Each row comes from the steps of one path. Every step used is in the known rows, and no mark comes twice. Write the path behind each row, first mark first.
In the rows, zero is written as 128.
Known rows
pizoso keta pokev mevig ferun: [172 149 132 120 137 150 114 145 104 165 138 129 153  81 127 126  93 155
 110 138  92  96 147 104 122 134 174 138 162 197  74 156  93  93 125 134
 139 107 130  90 167 122 167 144 135 117 130 170 157 131 119 119 124 120
 159 116 164 148]
faloke ferun mevig pokev: [154 148 108 125 113 146 134 113 118 153 159 135 118 144 121 146 120 157
 147 166 134 105 141  86  83 173 206 121 118 221  61 158 111  85 143 110
 127 128 139  89 176 123 200  92 113 149 157 170 145 124 115  80 130 105
 148  94 174 166]
keta pizoso faloke ferun: [122 156 140 114 116 117 123 110 111 149 178  97 107  98 137 129 142 151
 160 145 119  91 112  94 154 152 167 128 142 203  85 113 129  99 141 108
 115 128 129  91 175 127 174 109 157 147 164 165 144 106 116 169 149 108
 139  90 167 189]
fisaz ferun mevig faloke pizoso keta: [160 144 110 126 155 133 113 142 102 168 181 142  59  81 130 126 121 129
 161 130 135  95 115  88 160 114 193 120 164 211  67 147  65 121 125 136
 122 144 178  87 169 110 159 119 132 156 157 164 148 129 103 177 144  96
 127  82 175 163]
pizoso keta pokev mevig faloke ferun: [161 159  87 118 134 144 136 131  94 185 170 128  87  98 100 109 103 153
 134 153 110  78 144 118 187 124 190 121 169 192 115 167 105 115 129 132
 143 113 134 100 163 130 177 122 147 155 151 154 141 128 103 140 137 126
 145  88 187 147]
faloke ferun mevig: [143 151 119 118 105 150 105 110 115 145 166 140 106 134 121 143 117 160
 151 169 138 116 148  96 121 181 198 112 124 214  49 156 116  74 140 109
 117 125 152  82 182 119 178  82 133 140 133 168 142 114 121 131 133 106
 154  87 174 171]
fisaz ferun mevig faloke pizoso: [160 154 113 118 152 147 122 137 113 165 185 139  84 119 121 130 135 149
 153 135 148  93 147  92 172 146 188 111 175 214  54 157  70 104 131 116
 111 149 183  72 175 115 180  99 128 171 153 159 137 126 113 151 151  96
 136  69 173 163]
fisaz ferun mevig faloke: [166 155 112 108 147 142 129 126 110 174 179 136  74 153 136 142 118 151
 155 136 122 102 168 113 163 156 207 111 148 210  49 176  82  86 132 124
 103 132 178  98 170 112 181 102 161 159 142 156 144 123 119 138 146 100
 153  77 162 173]
pizoso faloke mevig pokev keta: [161 136 129 137 147  96 201 110 100 160 158 108 128  82 135 125 129 183
 150 134  99 111 126 106 167 159 191 141 116 176 105 111 111 125 132 131
 109 107 129 126 175 128 189 185  92 116 162 169 143 124 118 110 133  97
 141 112 173 178]
faloke pizoso keta: [150 137 163 125 132 112 115 124 102 135 162 127 145  81 130 119 138 149
 147 131 133 104 105  70 141 151 170 127 171 190  87 107 119 119 129 116
 129 128 144  78 176 116 150  79 137 116 119 162 153 116 112 180 124  92
 132  99 170 169]
fisaz ferun mevig: [160 153 130 110 125 152 115 116 115 155 169 141 109 127 148 153 116 171
 153 149 113 108 157  84 121 167 196 120 133 211  38 160  95  83 134 124
 116 115 173  97 179 108 175 105 156 135 122 172 150 120 125 135 135  95
 155  88 165 172]
fisaz ferun mevig faloke pizoso keta pokev: [169 160 107 120 160 144 125 151  99 185 184 147  90  60 132 123 103 142
 136 110 127  72 131  80 182  97 166 125 160 214  73 160  55 137 130 142
 142 142 159 105 164 118 175 135 136 164 158 148 167 131 103 160 154 103
 130  81 177 136]
pizoso faloke: [138 143 165 110 121 100 139 112 108 148 165 101 119 141 139 141 129 166
 140 140 101 110 131 119 159 171 191 130 128 195  90 109 132 101 137 120
  98 125 153  75 165 129 173  72 178 123 135 153 149 105 116 146 136 100
 140  88 170 180]
ferun mevig faloke pizoso keta pokev: [166 145 106 128 145 137 132 159 102 164 166 144 109  68 126 119 107 156
 143 123 143  88 127  93 182 124 173 120 147 202  93 146  67 134 132 136
 155 156 143  94 161 128 175  77 142 164 142 143 157 117  95 177 156 111
 132  83 180 137]
pokev keta pizoso faloke ferun: [137 148 143 115 116 126 136 104 104 150 169 102 127  75 125 113 141 148
 153 137 117 104  90 101 155 122 157 131 146 183  95 116 143 126 132 111
 130 111 128 115 180 122 167 142 142 136 157 178 118 110 112 174 159 103
 159  94 174 196]
keta pokev mevig faloke ferun: [157 167  95 109 131 158 137 130 106 179 165 123  95 131  97 112 113 153
 122 151 128  79 174 122 185 156 183 114 179 194 106 189 109 103 135 121
 127 121 147  80 166 137 200  92 149 170 145 151 131 125 109 123 145 126
 155  76 174 153]
ferun mevig: [159 141 127 113 103 143 120 121 113 132 155 139 131 141 134 145 113 174
 152 162 127 116 151 100 122 193 203 113 136 201  37 149 108  84 138 113
 115 121 154  78 175 117 171  56 160 128 104 164 139 105 118 146 133 101
 156  89 162 162]
pokev mevig: [169 143 132 111 113 150 132 123 112 138 150 127 173 111 119 128 128 179
 143 171 117 113 164 113 144 195 210 122 186 182  58 156 130  80 127 118
 115  99 153  52 173 125 169  59 180 126 105 175 126 117 117 136 123 106
 162  85 160 167]
pokev keta pizoso faloke: [150 135 152 111 120 118 155 113 103 135 148 102 164  59 141 113 138 163
 157 130 106 115 104 107 169 134 166 134 163 167  83 108 121 132 127 122
 126 107 139 104 172 120 155 105 156 124 125 169 117 105 109 178 163  99
 162  94 162 190]
fisaz ferun: [164 160 166 101 134 126 120  98 111 164 174 127 136 124 142 141 136 161
 135 130  99 100 160  86 136 161 180 120 158 202  59 146 120  92 133 113
 106 101 163  82 177 102 177 102 145 129 127 167 151 120 135 124 125  96
 150  94 160 179]
keta pokev: [161 159 154 104 123 124 138 115 111 161 160 124 174 107 134 125 128 179
 119 127 111  99 172  99 149 175 168 129 136 199  79 152 116 107 142 117
 129 109 136  80 168 116 191  59 155 135 101 144 164 109 127 124 134 110
 155  97 164 155]
ferun fisaz: [164 147 166  97 126 131 138 116 103 148 153 106 164 128 150 135 119 167
 138 149 109 122 127  90 120 173 210 133 165 189  87 130 169  99 145 121
 131 118 142  60 171 128 171  55 127 108  98 168 113 117 118 149 120  95
 165 110 173 171]

Which path is each row?
[148 141 112 138 121 131 162 119 109 160 153 121  93 111 115 133 116 156
 144 164 122 119  97 104  97 134 194 127 118 203  90 137 109 125 131 135
 124 124 131 110 175 131 184 137 103 131 172 172 139 122 104 107 143  97
 154 108 189 171] : pizoso faloke ferun mevig pokev keta
[136 143 144 123 126 101 144 109 107 148 171 113  87 100 128 138 128 173
 157 137  92 105 141 122 190 184 191 125 109 195  86 108 123  91 138 117
  88 119 142 116 171 135 174 133 145 130 148 162 148 116 124 164 132 103
 119  85 167 180] : pizoso faloke mevig
[188 141 116 119 142 145 160 117 112 169 159 145 140  82 139 139 119 169
 141 155 115 117 132  75 102 129 196 131 148 202  42 159  93 117 122 134
 120 101 155 106 179 104 188 165 101 126 134 180 143 127 122  83 141  95
 172 108 173 170] : fisaz ferun mevig pokev keta
[138 149 147 114 139 129 137 129 104 147 153  88 158  83 158 143 103 161
 157 122  91  99 107  96 156 143 188 139 134 196  89  97 119  86 152 113
 110 130 125 104 168 134 169 195  92 137 173 177 122 130 119 179 136 108
 137 119 152 182] : keta pizoso faloke mevig ferun fisaz
[133 144 131 122 126 109 150 112 106 133 168 103 141  62 149 131 137 170
 176 125 100  91 129 100 204 167 177 128 135 187  87 110 112 100 143 111
 104 123 128 114 163 129 174 147 153 141 148 165 152 111 118 185 146 108
 122  81 155 183] : keta pizoso faloke mevig
[175 151 127 118 141 141 142 122 117 165 168 143 136 136 141 156 118 169
 138 141 114 100 152  72 100 157 200 126 142 222  42 163  81  86 135 122
 117 116 157  78 170 113 192 123 130 140 150 168 161 131 120  89 129  93
 148 100 164 162] : fisaz ferun mevig pokev
[163 147 112 123 147 151 141 142 107 142 165 122 139 106 101  99 141 164
 150 155 157  94 153 115 192 185 192 107 215 177 103 155  97 100 128 112
 114 137 170  37 167 132 171  46 159 153 130 162 117 118 101 155 141 108
 138  66 166 166] : pokev mevig faloke pizoso
[140 140 108 124 104 145 135 113 108 141 157 115 106  68 129 123 118 154
 166 152 126 116  88 101 147 128 174 121 133 192  59 130 110 116 130 122
 131 122 135 128 180 122 158 135 129 143 154 179 127 110 108 174 169 104
 159  91 179 180] : pokev keta pizoso faloke ferun mevig
[121 156 148 106 121 128 131 112 104 152 164  86 133 107 150 131 122 150
 150 142 107 100  74  85 136 131 186 139 165 198 112 112 160 104 150 121
 140 131 123  82 168 141 170 112 125 139 165 164 117 115 103 182 146 105
 152  97 177 189] : keta pizoso faloke ferun fisaz
[169 138 145 107 119 132 139 110 109 140 150 113 182  56 144 102 145 171
 155 138 122 124 131  97 155 138 160 126 176 162  63 121 125 123 130 105
 136  99 136  92 174 107 159  96 146 126 102 177 115 102 119 160 153 101
 170  96 153 183] : pokev keta pizoso
[169 162 136 100 134 178 137 151 107 168 133 110 184 120 131 133  85 175
  98 147 100 106 146  94 108 154 191 141 174 195  91 167 129  85 142 132
 139 108 130  65 166 138 179 113 101 123 120 171 125 135 120 118 120 117
 181 125 167 147] : keta pokev mevig ferun fisaz
[149 144 133 123 126 116 169 108 108 159 164  96 150  85 128 113 145 156
 148 141 121  97  90  91 121 117 165 138 157 187 111 116 119 136 133 115
 127 115 122 106 173 127 188 157 122 138 175 174 133 118 108 121 154 102
 157 107 175 196] : mevig pokev keta pizoso faloke ferun
[166 158  96 107 138 157 142 140  88 190 167 118  97  96 125 113  82 154
 128 159 103  89 113 103 153 104 204 132 180 191 131 162 136 117 139 144
 161 124 123  92 157 148 179 126 113 148 136 159 122 138  92 158 135 123
 162 101 197 141] : pizoso keta pokev mevig faloke ferun fisaz
[164 132 143 120 136 107 188 116 106 147 149  96 185  66 141 114 144 169
 143 132 110 110 101  95 137 129 173 142 151 173  95 106 121 145 128 121
 129 114 126  96 165 124 181 118 139 124 150 168 127 112 103 128 157  98
 156 102 161 183] : mevig pokev keta pizoso faloke
[167 153 133 130 145 154 107 157 105 155 141 129 166  54 111 117 111 156
 117 129 121  86 126  89 135 122 154 139 175 196  86 151  86 106 126 121
 138 122 132  67 173 127 161 162 108 131 137 169 150 135 111 142 130 119
 148 116 169 139] : faloke pizoso keta pokev mevig ferun
[164 149 154 113 144 137 133 122 103 155 152 109 130 129 148 149 101 167
 139 137 102 116 140  92 104 177 198 130 130 193  78 128 136  74 149 100
  96 118 132  92 182 120 179 158  71 124 133 176 117 129 133 134 107 103
 151 122 159 180] : faloke mevig ferun fisaz
[164 148 154 108 132 109 135 121  99 161 159 121 125  78 147 130 114 162
 123 121  97  93 135  90 142 139 170 137 134 192  90 134 118 118 133 125
 141 109 128 115 165 121 174  92 165 118 111 151 169 116 117 145 129 109
 151 104 169 144] : pizoso keta pokev
[169 145 115 122 143 136 171 123 112 164 158 119 149  63 158 133 121 163
 157 131 108  98  94  79 125 102 188 142 155 201  60 137  68 130 127 139
 140 118 146 106 165 120 181 183 129 144 175 178 142 132 103 129 166  93
 153  96 166 179] : fisaz ferun mevig pokev keta pizoso faloke
[150 135 126 123 129 114 165 112  99 140 160 107 143  30 146 110 139 174
 175 129 103 109 111 106 202 153 170 132 133 168  92 101 111 118 132 117
 115 105 126 134 173 121 164 176 133 124 138 175 128 112 117 187 156 105
 143  94 159 185] : pokev keta pizoso faloke mevig
[185 147 109 117 138 148 156 123 111 160 152 138 180  52 151 127 124 164
 153 144 122 108 122  70 112 112 181 134 166 195  37 154  78 123 126 118
 137 103 143 112 174 101 180 166 115 146 139 186 142 128 115 116 152  95
 166  96 159 177] : fisaz ferun mevig pokev keta pizoso
[173 143 122 119 123 145 132 139 101 155 151 136 154  64 139 124 104 173
 122 149  99  94 148 103 161 144 185 130 158 187  83 159 112 108 124 138
 147 104 134 105 162 130 169  99 168 125 105 163 163 123 109 152 128 118
 155 102 175 141] : pizoso keta pokev mevig
[159 149 162 124 137 120 124 135 103 152 157 133 155  56 134 115 128 162
 120 118 122  79 124  74 153 126 149 133 152 197 101 124  96 132 133 119
 145 125 126  82 168 122 169  79 146 127 117 145 165 114 111 164 135 103
 136 104 172 145] : faloke pizoso keta pokev
[178 137 136 113 135 116 178 118 108 146 145 111 219  64 143 106 149 172
 144 139 129 108 129  85 120 141 166 140 171 176  80 132 113 134 130 103
 136 108 123  96 171 108 187 112 135 126 123 173 126 111 115 114 150  98
 169 105 156 184] : mevig pokev keta pizoso
[174 150 139 113 141 164 130 153  94 168 135 117 157  81 142 132  76 155
 105 147  87 103 118  91 109 117 192 148 172 196 100 151 126  98 135 138
 148 111 124  80 165 135 163 141  98 113 126 171 133 139 111 142 119 121
 175 130 176 142] : pizoso keta pokev mevig ferun fisaz
[166 145 133 112 124 153 114 136 112 145 140 124 158 127 113 133 114 157
 132 165 118 117 168 113 117 178 194 123 173 196  48 160 122  64 129 103
  92 109 158  65 178 123 165 120 143 123 133 182 131 122 125 111 120 115
 169 101 153 174] : pokev mevig ferun
[170 139 108 131 118 145 156 116 114 161 151 136 118  96 114 124 123 166
 148 176 142 122 119  86  70 149 191 123 132 200  62 158 103 118 130 114
 135 112 135 100 184 117 189 124  92 132 147 177 127 117 116  82 137 100
 167 110 186 171] : faloke ferun mevig pokev keta
[167 155 140 123 149 169 122 166 100 154 137 121 184  45 129 122  86 159
 110 139 117  96  90  70 110 109 177 144 190 195 108 142 110 112 135 127
 153 121 128  58 167 141 159 149  86 123 142 175 135 145 105 161 126 113
 159 133 173 140] : faloke pizoso keta pokev mevig ferun fisaz
